Each row was made from one small tree. The marks that hang from a mark follow it in brackets, in alphabetical order. Every link used is in the known rows. Write each row's tree.
Known rows:
vuber{futu guvop{riki{dirokog{pefe}} tini{rete}}}: [ 2.44 -1.36  0.42 -0.30 -0.13 -0.93  3.48 -4.28 -6.08 -1.15 -1.63  6.74
 -1.13  2.79  2.52 -2.40  1.92 -2.05 -5.28  0.78 -1.00]
rete{tini{guvop{riki vuber{futu}}}}: [ 3.73 -0.62  0.83 -3.43  1.73 -3.37  2.43 -7.97 -3.39  2.62 -1.12  3.72
  0.04  4.30 -2.11 -2.91  3.82 -0.26 -2.41 -2.73 -1.37]
riki{dirokog{pefe} guvop{tini{rete} vuber}}: [ 2.08  0.10  0.10 -1.69  2.21 -0.50  1.65 -6.03 -6.55  0.18 -0.14  6.75
  0.34  3.52  4.00 -2.62  3.51  0.83 -5.35 -2.15 -0.22]
vuber{futu guvop{riki{dirokog} tini{rete}}}: [ 1.66 -0.85  0.96 -0.73  0.30 -1.37  3.97 -4.28 -4.91 -0.26 -3.36  5.77
 -1.79  2.97  0.75 -1.56  1.41 -1.08 -4.47  0.58 -1.76]
tini{guvop{vuber} rete}: [ 2.54  0.11  0.65 -4.14  2.24 -1.32  3.27 -7.05 -4.04  2.08 -1.07  3.60
  0.52  3.69 -1.13 -2.45  2.42 -0.39 -2.77 -3.13 -0.63]
pefe{dirokog}: [ 1.09 -0.96 -0.94  0.44  3.22  0.22  2.21 -2.96 -3.43  1.46 -0.94  2.25
  0.19  0.80  1.51 -0.03  3.07 -2.00 -4.48 -3.47 -1.11]
dirokog{pefe riki{guvop{tini vuber{futu}}}}: [ 2.37  2.06 -1.74 -1.19  0.80 -1.53 -0.32 -5.46 -5.79 -0.01  0.15  4.71
 -0.34  4.18  3.36 -1.97  4.16  0.64 -5.12 -3.16  0.43]
guvop{riki tini{rete} vuber}: [ 1.27 -0.71  1.98 -1.95  2.77 -0.10  4.33 -5.74 -4.46 -0.25 -2.26  5.46
 -0.36  3.48  0.41 -1.89  2.25 -0.38 -2.92 -0.93 -1.47]
rete{tini{guvop{riki{dirokog} vuber}}}: [ 3.76 -2.68  1.06 -1.39  2.68 -1.71  2.54 -7.00 -3.65  2.98 -0.76  5.44
  1.52  2.54 -1.10 -3.01  3.75 -0.35 -3.86 -1.96 -3.06]
rete{tini{guvop{riki vuber}}}: [ 3.27 -1.92  1.25 -2.89  3.26 -1.74  2.74 -8.31 -3.99  3.29 -0.53  4.37
  0.94  2.79 -2.28 -2.87  3.66 -0.84 -2.20 -2.40 -2.40]
dirokog{pefe riki{guvop{vuber}}}: [ 2.39  0.47 -1.84 -0.41  3.45  0.07  0.22 -5.72 -4.60  0.43  1.17  2.89
  1.42  2.15  2.88 -1.44  4.47 -0.25 -4.90 -3.87 -0.94]
tini{guvop{riki{dirokog{pefe}} vuber{futu}} rete}: [ 4.15 -1.55  0.53 -1.11  0.94 -2.06  3.20 -5.50 -3.83 -0.04 -0.37  4.93
  1.28  3.82  1.47 -3.54  3.09 -0.29 -5.16 -1.64 -0.78]
tini{guvop}: [ 1.49 -0.51 -0.22 -3.06  2.48 -0.62  1.80 -5.83 -3.91  3.18 -1.17  3.27
  1.08  0.69 -1.42 -0.93  2.38 -1.00 -2.42 -3.40 -2.02]
riki{dirokog{pefe} guvop{tini vuber}}: [ 2.10  0.38 -0.44 -1.33  1.83 -0.25  0.58 -5.10 -6.08 -0.03 -0.32  6.28
  0.80  2.56  3.00 -1.53  4.13  0.25 -5.32 -2.46 -0.85]
dirokog{pefe riki{guvop}}: [ 1.35 -0.45 -2.42  0.39  3.96  0.76 -0.15 -5.11 -5.10  1.74  1.18  3.27
  1.59  0.24  3.40 -1.13  3.86 -0.44 -4.48 -3.96 -1.88]
vuber{futu}: [ 1.05  1.40 -1.18 -1.97  1.59 -1.69  1.74 -3.58 -2.82  0.73 -2.00  1.88
 -0.19  1.91  0.23  0.23  2.75 -0.67 -3.09 -3.73 -0.64]
vuber{futu guvop{riki{dirokog{pefe}} tini}}: [ 2.31 -0.91 -0.16  0.21 -0.58 -0.70  2.38 -3.48 -5.61 -1.29 -1.84  6.18
 -0.66  1.72  1.76 -1.25  2.46 -2.36 -5.37  0.65 -1.55]
rete{tini}: [ 1.34 -0.57 -0.74 -1.87  3.49 -1.09  1.90 -5.79 -4.30  2.73 -0.51  3.75
  0.38  1.45  0.28 -1.17  2.93 -1.36 -2.21 -3.68 -1.63]
riki{guvop{tini}}: [-0.12  0.76 -0.19 -2.67  3.38 -0.03  0.77 -5.74 -5.60  2.49 -1.79  4.72
 -0.34  1.03  0.66  0.01  3.03  0.73 -2.88 -3.08 -2.02]
tini{guvop rete}: [ 1.44 -0.81  0.08 -3.30  2.85 -0.78  2.85 -6.50 -4.46  3.25 -1.01  3.89
  0.71  1.74 -0.56 -1.92  1.69 -0.65 -2.41 -2.94 -1.46]

Which tree is each row?
[ 1.51 -0.32  1.64 -1.68  2.35  0.30  3.26 -4.89 -4.02 -0.40 -2.41  4.93
 -0.08  2.30 -0.43 -0.84  2.95 -0.89 -2.97 -1.04 -2.21] : guvop{riki tini vuber}
[ 1.22 -1.24 -2.07  1.87  4.55  0.29  0.28 -4.09 -3.99  3.08  0.26  1.93
  0.58  0.95  3.14 -0.68  3.76 -0.09 -5.53 -4.24 -2.12] : pefe{dirokog{riki{guvop}}}
[ 4.23 -1.49  0.77 -1.84  1.19 -3.43  2.21 -6.63 -3.03  2.42 -1.25  4.79
  0.55  3.88 -0.96 -3.12  4.00  0.10 -4.09 -2.35 -1.94] : rete{tini{guvop{riki{dirokog} vuber{futu}}}}
[ 4.15 -1.21  0.04 -0.89  0.29 -1.73  1.85 -4.74 -3.30 -0.20 -0.67  4.46
  1.55  2.64  0.69 -2.55  3.80 -0.78 -5.26 -1.81 -1.41] : tini{guvop{riki{dirokog{pefe}} vuber{futu}}}
[ 3.02 -0.22  1.27 -3.38  1.90 -2.51  3.74 -6.74 -2.82  1.31 -1.97  3.11
 -0.05  4.40 -1.32 -2.52  2.63  0.18 -2.87 -2.19 -1.02] : tini{guvop{riki vuber{futu}} rete}
[ 3.67  0.97 -0.27 -4.49  0.64 -4.12  1.60 -7.69 -3.96  2.94 -0.84  3.60
 -0.36  4.82 -1.80 -2.66  3.82 -0.31 -2.63 -3.85  0.20] : rete{tini{guvop{vuber{futu}}}}
[ 2.42  1.56 -1.21 -1.48  1.20 -1.68  0.87 -6.31 -6.25 -0.03  0.43  5.22
 -0.77  5.49  4.02 -3.19  3.58  1.06 -4.83 -2.72  0.97] : dirokog{pefe riki{guvop{tini{rete} vuber{futu}}}}
[ 1.12 -0.90 -0.39 -0.93  3.00  0.27  1.22 -5.58 -7.01  1.48  0.11  6.98
  0.51  1.69  4.47 -2.11  2.78  0.65 -4.96 -2.24 -1.20] : riki{dirokog{pefe} guvop{tini{rete}}}
[ 2.15 -0.22 -1.46  0.90  3.84 -0.35  0.78 -4.53 -3.50  1.81  0.18  1.69
  0.39  2.84  2.64 -0.94  4.47  0.08 -5.80 -4.27 -1.13] : pefe{dirokog{riki{guvop{vuber}}}}
[ 0.61  0.19  0.50 -3.13  1.35 -0.25  3.65 -5.78 -6.30  0.76 -2.31  5.26
 -1.88  2.52 -0.04 -1.22  1.22 -2.19 -2.76 -0.61 -0.71] : vuber{guvop{tini{rete}}}
[ 1.85 -0.28 -0.37  0.08  3.23 -0.25  1.70 -5.71 -5.66  1.93  0.01  4.62
 -0.90  4.54  3.60 -2.51  3.32  0.74 -5.73 -2.67 -0.34] : pefe{dirokog{riki{guvop{tini{rete} vuber}}}}
[ 2.74 -3.64  0.47 -0.60  3.32 -1.16  2.14 -6.58 -3.97  4.14 -0.72  5.80
  1.59  0.70 -0.45 -2.47  3.03 -0.57 -3.51 -1.92 -3.80] : rete{tini{guvop{riki{dirokog}}}}
[ 1.81 -2.65 -0.52  1.72  3.16  1.23  2.34 -2.90 -3.52 -0.19 -0.26  4.74
  2.23 -0.62  2.78 -0.95  3.14 -1.86 -5.00 -1.53 -3.15] : guvop{riki{dirokog{pefe}}}
[ 3.44 -0.80  0.65 -1.51  0.64 -2.32  2.29 -4.92 -2.13  0.77 -2.27  3.54
  0.99  2.98 -1.06 -1.71  3.36  0.11 -4.57 -2.30 -2.13] : tini{guvop{riki{dirokog} vuber{futu}}}
[ 1.82  0.02 -0.91  0.61  2.78 -0.04  0.56 -4.82 -5.04  1.65 -0.27  4.08
 -0.55  3.49  2.87 -1.33  4.14  0.36 -5.92 -3.03 -1.10] : pefe{dirokog{riki{guvop{tini vuber}}}}
[ 2.49  1.31 -0.31 -2.11  0.84 -2.34  1.18 -5.52 -6.13 -0.30 -0.55  6.03
 -0.58  4.86  3.99 -2.67  3.64  1.29 -5.61 -2.47  0.86] : riki{dirokog{pefe} guvop{tini{rete} vuber{futu}}}
[ 0.80 -2.36  1.35  0.31  2.77  0.73  3.75 -4.02 -4.59  0.72 -2.33  6.84
  0.30  1.36  2.10 -1.67  1.63 -0.19 -4.18 -0.42 -2.95] : guvop{riki{dirokog} tini{rete}}
[ 2.24  1.26 -1.21  0.00  1.15 -1.97  0.24 -4.53 -4.58  1.09 -0.81  3.36
 -1.50  4.95  2.85 -1.49  4.20  0.87 -6.06 -3.33  0.11] : pefe{dirokog{riki{guvop{tini vuber{futu}}}}}
[ 0.83 -1.35  1.62 -2.12  2.34  0.41  4.48 -6.08 -5.68  0.60 -2.63  5.37
 -1.26  1.95 -0.44 -1.50  1.24 -2.11 -2.64  0.46 -2.37] : vuber{guvop{riki tini{rete}}}
[ 1.34  2.83 -0.06 -3.91  1.27 -2.32  0.73 -5.98 -4.75  0.78 -2.41  3.52
 -1.35  4.42  0.26 -0.47  3.84  1.58 -3.34 -3.42  0.06] : riki{guvop{tini vuber{futu}}}
[ 1.24  1.01  1.01 -3.09  1.70 -0.68  3.62 -5.61 -4.90 -0.14 -1.80  5.29
 -0.78  4.11  0.76 -1.77  2.23 -0.51 -3.00 -1.98  0.09] : guvop{tini{rete} vuber}
[ 4.87 -1.90 -0.10 -1.18  0.78 -2.99  1.72 -6.44 -4.43  1.51  0.45  5.73
  1.30  3.62  0.85 -3.80  4.25 -0.79 -4.73 -2.14 -1.27] : rete{tini{guvop{riki{dirokog{pefe}} vuber{futu}}}}
[ 1.78  0.62  1.70 -2.41  1.38 -1.84  3.99 -5.27 -3.89 -0.77 -2.73  4.71
 -1.38  4.85  0.54 -2.00  2.44  0.21 -3.08 -1.15 -0.44] : guvop{riki tini{rete} vuber{futu}}
[ 1.95 -2.40  0.32  0.56  0.79  1.04  2.77 -4.01 -6.01 -0.78 -1.29  6.89
  0.21  0.27  1.56 -1.26  2.45 -2.99 -5.07  1.01 -2.64] : vuber{guvop{riki{dirokog{pefe}} tini}}
[ 2.98 -1.71  0.08  1.02  2.42  0.61  2.61 -3.34 -3.29 -1.42 -0.38  4.45
  2.06  1.22  2.22 -1.42  3.88 -1.73 -5.33 -1.75 -2.05] : guvop{riki{dirokog{pefe}} vuber}
[ 2.98  1.32  0.14 -4.54  0.86 -3.30  2.94 -6.59 -3.40  1.58 -1.60  2.77
 -0.40  5.13 -1.03 -2.47  2.63  0.17 -2.95 -3.44  0.68] : tini{guvop{vuber{futu}} rete}
